Each row comes from the steps of one path. Every step used is in the known rows, and no mark comes twice. Write the path behind each row, first mark first.
In the rows, 128 means zero.
Known rows:
t -> j -> v: [152 164 117 143 181 134 150 116 133 136 153 119 117 128 162 173 114 108
 136 132 102 102 125 123 122 129 129 110 126 163 144 153 127 100 134 168
 113 101 157 139 122 159 191 137 104 156 143 150 129 111 148 114 129 161
 164 112 117]
w -> c -> d: [113 132 117 142 136 105 117 135 117 122 137 129 115 118 143 140 147 139
 183 144 166 130 188 130 133 159 113 103 140 143 135 130 161 133 131 156
 122 117 143 127 105 170 134 153 121 169 127 136 128 127 114 105 129 146
 105 102 115]
b -> n -> h -> c -> t -> j: [133 142 117 148 178 114 136  99 112 114 139 126 154 167 144 172 125 123
 168 138 169 140 211 113 154 159 113 128 136 161 164 120  88  99 134 162
 101  99 144 118 116 115 172 151 117 224 127 116 141 108 134 106 166 146
 132  99 136]
b -> n -> h -> c: [122 124 111 127 169 108 123 109 126 107 128 118 136 150 145 129 117 143
 155 133 194 134 198 126 126 142 128 133 139 142 170 119 123 129 146 124
  98 106 125 110 103 128 114 138 111 186 108 109 144 113 130 105 187 141
 111 103 113]
v -> j -> b -> n -> h -> c: [112 124 114 130 181  99 125 107 127 113 132 112 150 150 157 149 101 143
 143 138 192 135 196 120 113 147 131 135 117 151 172 134  96 157 143 152
 106 104 132 114 115 134 123 143 107 222 105 113 149 110 127 114 184 140
 124 102 128]
b -> j -> v: [144 152 118 151 184 133 143 118 130 136 137 128 105 110 171 173  98 115
 131 127 113 100 123 132 115 121 128 107 123 134 165 150 152 117 133 141
 110 101 156 143 120 141 180 125 104 168 147 151 130 112 143 116 120 129
 122 112 106]
d -> c -> b -> j: [137 138 114 153 158 103 131 128 123 123 135 132 110 117 156 182 123 142
  98 139 174 118 185 132 101 144 125 113 115 155 177 172  87 119 123 139
 135  98 134 131 119 136 137 146 119 218 141 145 145 108 117 118 129 104
  78 107 122]
t -> j: [146 154 112 140 149 111 139 117 130 115 154 111 131 137 141 174 103 122
 144 144 109 124 133 117 121 148 125 113 128 182 146 128  89 113 137 158
 118  96 134 146 120 140 149 146 110 174 143 136 130 120 137 114 129 150
 137 109 137]
t -> c: [137 141 107 130 134 122 127 136 130 116  68 126 124 142 139 133 126 136
 137 151 182 117 139 131 116 142 111 106 141 173 143 128 112 116 129 157
 137 108 123 121 107 136 136 152 117 167 133 143 138 106 134 110 148 145
 111 114 128]
w -> c -> h -> n -> b -> j -> v: [133 151 117 136 207 109 129 113 125 125 143 124 129 136 172 174 111 126
 148 135 160 105 172 131 114 125 132 129 110 143 161 183 139 131 131 167
 117 100 184 135 127 153 168 143  99 225 131 146 144 112 131 112 148 115
 114 106 103]
h -> n -> b: [114 139 114 109 141  86 119 115 132  92 142 112 156 172 131 134 124 129
 148 140 139 115 152 119 120 141 129 149 114 169 137 168 123 136 136 137
 142  96 145 144 123 137 112 156 116 178 112 130 150 150 120 121 130 117
 112 102 118]
v -> j -> b: [114 140 120 134 155  95 131 121 136 123 139 116 145 126 157 161  86 132
 126 141 113 119 123 112 108 146 126 118 104 170 150 154  73 162 138 177
 129  96 133 145 132 148 147 146 107 190 129 148 144 124 127 136 127 135
 139 115 144]
c -> h -> n -> b -> j: [126 141 116 129 179  90 128 108 122 103 151 116 148 148 146 175  90 135
 162 139 146 120 168 118 112 143 133 146 106 157 173 159 123 132 132 129
 125  91 157 148 128 126 121 148 106 232 131 127 145 134 114 115 139  88
  80 102 118]
w -> c -> h -> n -> b -> j: [125 142 115 130 178  88 116 114 118 104 143 110 146 152 152 173  99 142
 157 146 176 129 181 124 107 143 128 138 106 156 165 163 110 155 133 152
 122  92 162 141 130 132 119 154 105 250 127 130 148 125 112 110 146  95
  75 101 119]
w -> c -> h -> n: [111 140 116 115 156 100 116 129 124 117 157 130 156 159 149 129 145 142
 198 146 178 135 203 117 127 132 116 154 104 142 145 133 111 132 138 159
 134 107 181 140 100 148 117 149 102 149 156 185 142 129 122 107 194 128
 109  74 114]
w -> c: [122 136 113 130 127 103 117 132 123 114 120 120 119 129 150 135 143 142
 135 146 175 134 156 135 124 141 114  93 135 147 132 135  95 168 146 173
 121 106 133 130 115 146 125 147 111 161 130 152 137 116 132 109 144 145
 107 115 115]
b -> n: [116 120 118 134 142 134 127 122 130 116 126 123 149 165 143 135 105 125
 151 138 124 131 142 124 125 134 125 118 131 140 178 125 133 102 133 135
 119  95 136 116 114 118 114 131 120 123 114 114 133 136 123 104 131 141
 118  67 117]
w -> c -> s: [139 130 118 117 135 110 107 143 120 131 131 119  68 111 153 151 150 143
 181 160 143 121 196 134 133 143 121  98 149 140 126 144 102 140 130 160
 126 103 137 116 100 139 120 150 109 174 162 126 142 122 124 116 131 150
 110 116 114]
d -> c -> t: [119 133 120 136 136 114 130 122 122 120 113 164 132 124 139 138 148 123
 164 125 177 124 205 127 166 145 103 105 140 125 136 135  79  87 129 137
 136 112 130 113  97 126 180 146 133 164 140 159 144 123 136 125 143 139
 112 109 115]
c -> h -> n -> b -> j -> v: [137 153 119 135 210 115 139 109 131 127 152 126 131 133 167 173 102 118
 153 130 130  98 159 126 116 125 134 139 111 143 165 178 154 111 130 144
 116  99 175 141 126 145 168 139 100 203 135 142 141 120 134 116 142 114
 119 107 104]
v -> j -> b -> n: [106 126 123 135 158 120 127 120 133 124 129 114 170 167 157 159  73 129
 138 143 120 132 136 113 109 141 129 122 106 155 184 145  95 133 133 174
 118  90 146 118 133 131 130 138 115 169 110 115 142 128 118 118 130 140
 139  67 140]
b -> n -> h: [125 116 119 133 192 109 147 100 132 103 125 119 134 153 135 132 115 117
 156 131 133 132 145 121 136 141 130 103 185 141 177 119 124 124 146 120
  84  98 130 120 108 125 110 125 115 153  99  82 140 121 132 111 177 130
 115  98 105]
j -> b -> n -> h -> c -> d: [104 123 117 144 179 104 130 116 121 119 142 125 133 137 144 134 110 135
 197 136 186 128 221 121 130 164 126 136 139 146 170 130 176 106 132 128
 104 116 136 116 108 160 131 149 122 199 105 107 137 114 111 112 165 141
 121  93 119]
c -> h -> n -> b: [108 136 115 106 170  89 124 108 132  95 155 124 156 165 134 134 130 131
 181 139 147 117 178 115 123 143 130 163 117 166 143 170 123 122 139 133
 140  98 151 143 116 139 111 161 109 184 116 133 152 147 119 119 162 117
 112 104 112]
d -> c -> b -> n -> h: [123 114 120 133 198 104 148 109 131 105 126 128 132 153 138 139 140 125
 127 133 172 126 189 123 130 146 129 106 178 151 182 153  97 113 136 132
 103 101 130 105 108 132 113 138 118 184  94  95 151 113 124 116 188 129
 110  97 108]

Write each row's path:
[143 154 113 135 209 116 137 115 126 128 120 125 134 144 167 172 102 123
 153 135 166  94 162 126 108 127 130 135 111 157 165 177 148 107 124 162
 126 101 179 133 125 147 171 149 100 226 134 146 143 107 133 113 155 117
 117 106 106]
t -> c -> h -> n -> b -> j -> v
[106 123 112 135 148 124 114 123 122 119 140 128 149 176 150 140 150 141
 122 144 178 129 207 125 115 146 122 150 104 153 189 160 126 102 127 150
 134  97 130 103 116 125 109 148 116 163 113 125 146 125 116  99 149 136
 113  70 129]
h -> c -> b -> n
[123 147 115 141 192  96 146  98 122 120 142 123 141 149 149 161  96 121
 155 139 161 134 190 110 138 158 118 126 136 180 153 143  70 111 139 179
 105  99 133 136 134 131 178 159 111 233 124 136 151  96 127 134 168 133
 154 126 149]
n -> h -> c -> t -> j -> b
[106 122 118 133 155 127 131 119 133 120 123 119 159 174 149 135  79 123
 144 141 130 132 141 116 117 137 129 121 125 155 186 138 120  98 134 156
 113  90 134 121 130 124 124 139 121 139 107 114 144 124 114 119 134 138
 139  68 131]
j -> b -> n
[117 134 111 133 176  92 129 113 125 109 152 130 113 134 144 136 186 144
 111 140 189 120 217 121 121 153 123 141 138 166 161 173 108 134 136 139
 123 106 111 125 110 143 117 151 107 196 118 138 153 107 126 115 180 124
 107 130 122]
n -> h -> c -> b
[137 119 116 117 168 116 119 126 120 124 137 116  84 127 151 148 133 138
 200 150 158 119 227 127 135 143 135 127 149 134 156 130 126 110 128 120
 110 101 129  99  94 128 115 143 111 191 147  93 150 120 126 116 166 147
 115 106 111]
b -> n -> h -> c -> s
[101 125 117 137 179 107 136 100 116 114 120 147 151 162 148 131 135 124
 170 129 193 140 227 115 162 155 110 132 144 132 167 130 108 108 137 147
 100 107 130 111 113 111 165 145 121 202 113 125 154 109 128 121 181 131
 127 105 128]
j -> b -> n -> h -> c -> t
[113 132 119 145 165 122 130 114 118 125 122 118 170 189 156 162  89 121
 149 148 158 145 178 113 134 153 118 111 125 165 179 142  84 103 130 203
 110  90 155 114 140 121 156 151 122 198 110 117 145 109 116 113 141 141
 148  65 146]
w -> c -> t -> j -> b -> n
[135 142 112 132 180  90 123 115 123 104 117 116 150 159 148 172  91 139
 162 146 177 118 171 121 104 147 127 142 108 170 170 158 119 129 127 141
 130  94 159 140 128 128 126 155 110 252 130 125 147 119 115 112 149  95
  78 105 123]
t -> c -> h -> n -> b -> j
[138 147 118 136 207 113 138 115 131 127 143 131 129 130 169 175  97 126
 152 126 164  97 179 130 109 122 135 132 109 140 160 183 131 105 126 144
 125 102 176 130 120 152 174 145 105 217 134 146 144 114 133 119 151 117
 118 101  99]
d -> c -> h -> n -> b -> j -> v
[136 154 115 144 149 107 131 113 111 119 134 128 137 149 145 175 138 125
 156 148 157 140 181 121 152 158 103 105 135 165 138 132  68 123 133 195
 115 100 147 131 122 128 182 155 117 212 141 145 136 108 135 108 139 147
 130 113 137]
w -> c -> t -> j
[139 150 114 155 213 117 142 112 128 131 145 128 101 113 174 173 136 123
 107 131 160 101 178 129 117 131 132 123 127 145 178 178 143 125 132 147
 102 104 152 129 121 147 172 134 101 217 133 143 144  95 138 114 156 118
 119 124 109]
n -> h -> c -> b -> j -> v
[111 135 114 143 132 111 114 131 124 122 148 136 121 114 143 139 136 144
 195 138 173 121 211 127 128 159 117 142 112 139 142 122 178 105 129 122
 130 121 129 125  97 161 139 154 121 166 136 145 128 128 116 107 130 151
 108 101 117]
h -> c -> d
[115 138 116 114 160 108 127 123 131 118 169 133 159 156 142 131 136 134
 207 138 141 123 188 111 131 129 123 168 102 145 156 129 127 103 138 131
 138 103 173 142  97 139 118 143 107 127 158 182 141 138 124 112 180 124
 115  74 115]
c -> h -> n
[122 135 116 120 177 105 129 123 123 118 146 146 117 120 149 135 148 145
 183 146 173 137 191 128 133 145 116 118 141 142 144 137  97 132 142 156
 117 112 138 128 103 145 122 152 100 162 139 153 141 110 131 112 189 135
 107 116 106]
w -> c -> h
[113 122 112 126 179 102 128 104 128 112 125 116 143 154 148 127 103 138
 149 136 196 137 200 121 120 143 131 131 136 149 172 131 114 128 143 136
  99 105 126 110 113 131 119 141 112 196 106 110 148 103 125 115 191 138
 126 102 120]
j -> b -> n -> h -> c
[137 153 116 138 188 114 135 113 130 125 143 114 132 139 168 172  98 116
 128 131 128  97 140 127 109 122 133 129 111 145 162 177 154 122 130 145
 121  96 172 142 131 142 171 137 107 200 130 140 141 124 132 117 118 119
 120 103 109]
h -> n -> b -> j -> v
[148 160 118 150 180 135 146 116 126 141 136 142 121 128 161 174 129 107
 147 129 140 102 173 129 145 131 117 104 129 150 137 155 100  77 127 175
 120 106 163 123 113 151 225 143 115 185 146 159 134 105 151 118 139 162
 163 109 117]
d -> c -> t -> j -> v
[118 119 119 134 199 100 138 106 122 102 128 119 132 161 141 136 156 128
 126 141 173 135 181 121 132 150 126 102 181 155 182 154 107 144 141 153
  92 100 134 109 114 131 105 139 113 187  93  90 148 109 120 107 188 126
 107 101 112]
w -> c -> b -> n -> h
[116 118 119 132 205 103 153  98 131 107 126 113 142 157 139 133  95 115
 150 130 135 133 145 117 131 144 132 103 182 152 181 130 115 124 143 137
  84  96 130 122 122 124 118 132 116 167  90  87 149 111 124 123 179 127
 133 101 117]
j -> b -> n -> h
[136 140 115 139 164  92 136 110 124 101 129 112 121 129 144 177  85 131
 123 137 132 119 133 127 107 146 131 114 128 160 164 157 117 144 137 125
 116  92 123 148 135 121 126 146 113 230 114  99 140 130 123 120 105  99
  79 128 121]
n -> b -> j
[123 151 118 144 166 106 144 109 125 124 141 125 147 151 147 164  95 116
 150 140 124 128 157 109 143 157 116 121 129 182 152 147  75  99 132 184
 115  94 136 142 136 128 182 157 117 199 130 144 145 108 127 136 134 138
 158 116 154]
c -> t -> j -> b
[102 127 119 140 180  98 131 102 113 118 126 144 159 155 154 148 130 130
 167 132 186 137 222 112 159 156 110 133 126 137 167 137  87 132 137 161
 107 105 137 108 114 117 169 146 115 227 117 127 151 113 133 118 174 133
 122 105 136]
v -> j -> b -> n -> h -> c -> t
[127 123 121 141 211 108 158  95 125 111 116 125 152 163 143 154  92 114
 157 132 168 136 188 114 145 152 126  99 178 157 178 134  73 100 136 156
  85  98 141 110 123 126 157 140 124 214  98  91 150 100 126 125 188 136
 141  95 127]
d -> c -> t -> j -> b -> n -> h
[139 128 113 115 164 102 119 125 122 124 143 119  68 106 149 149 139 138
 198 148 151 114 224 125 138 143 129 127 155 139 138 131 120 123 132 118
 111 108 123 110  91 135 121 147 104 194 157 111 149 118 130 120 170 144
 113 127 110]
n -> h -> c -> s
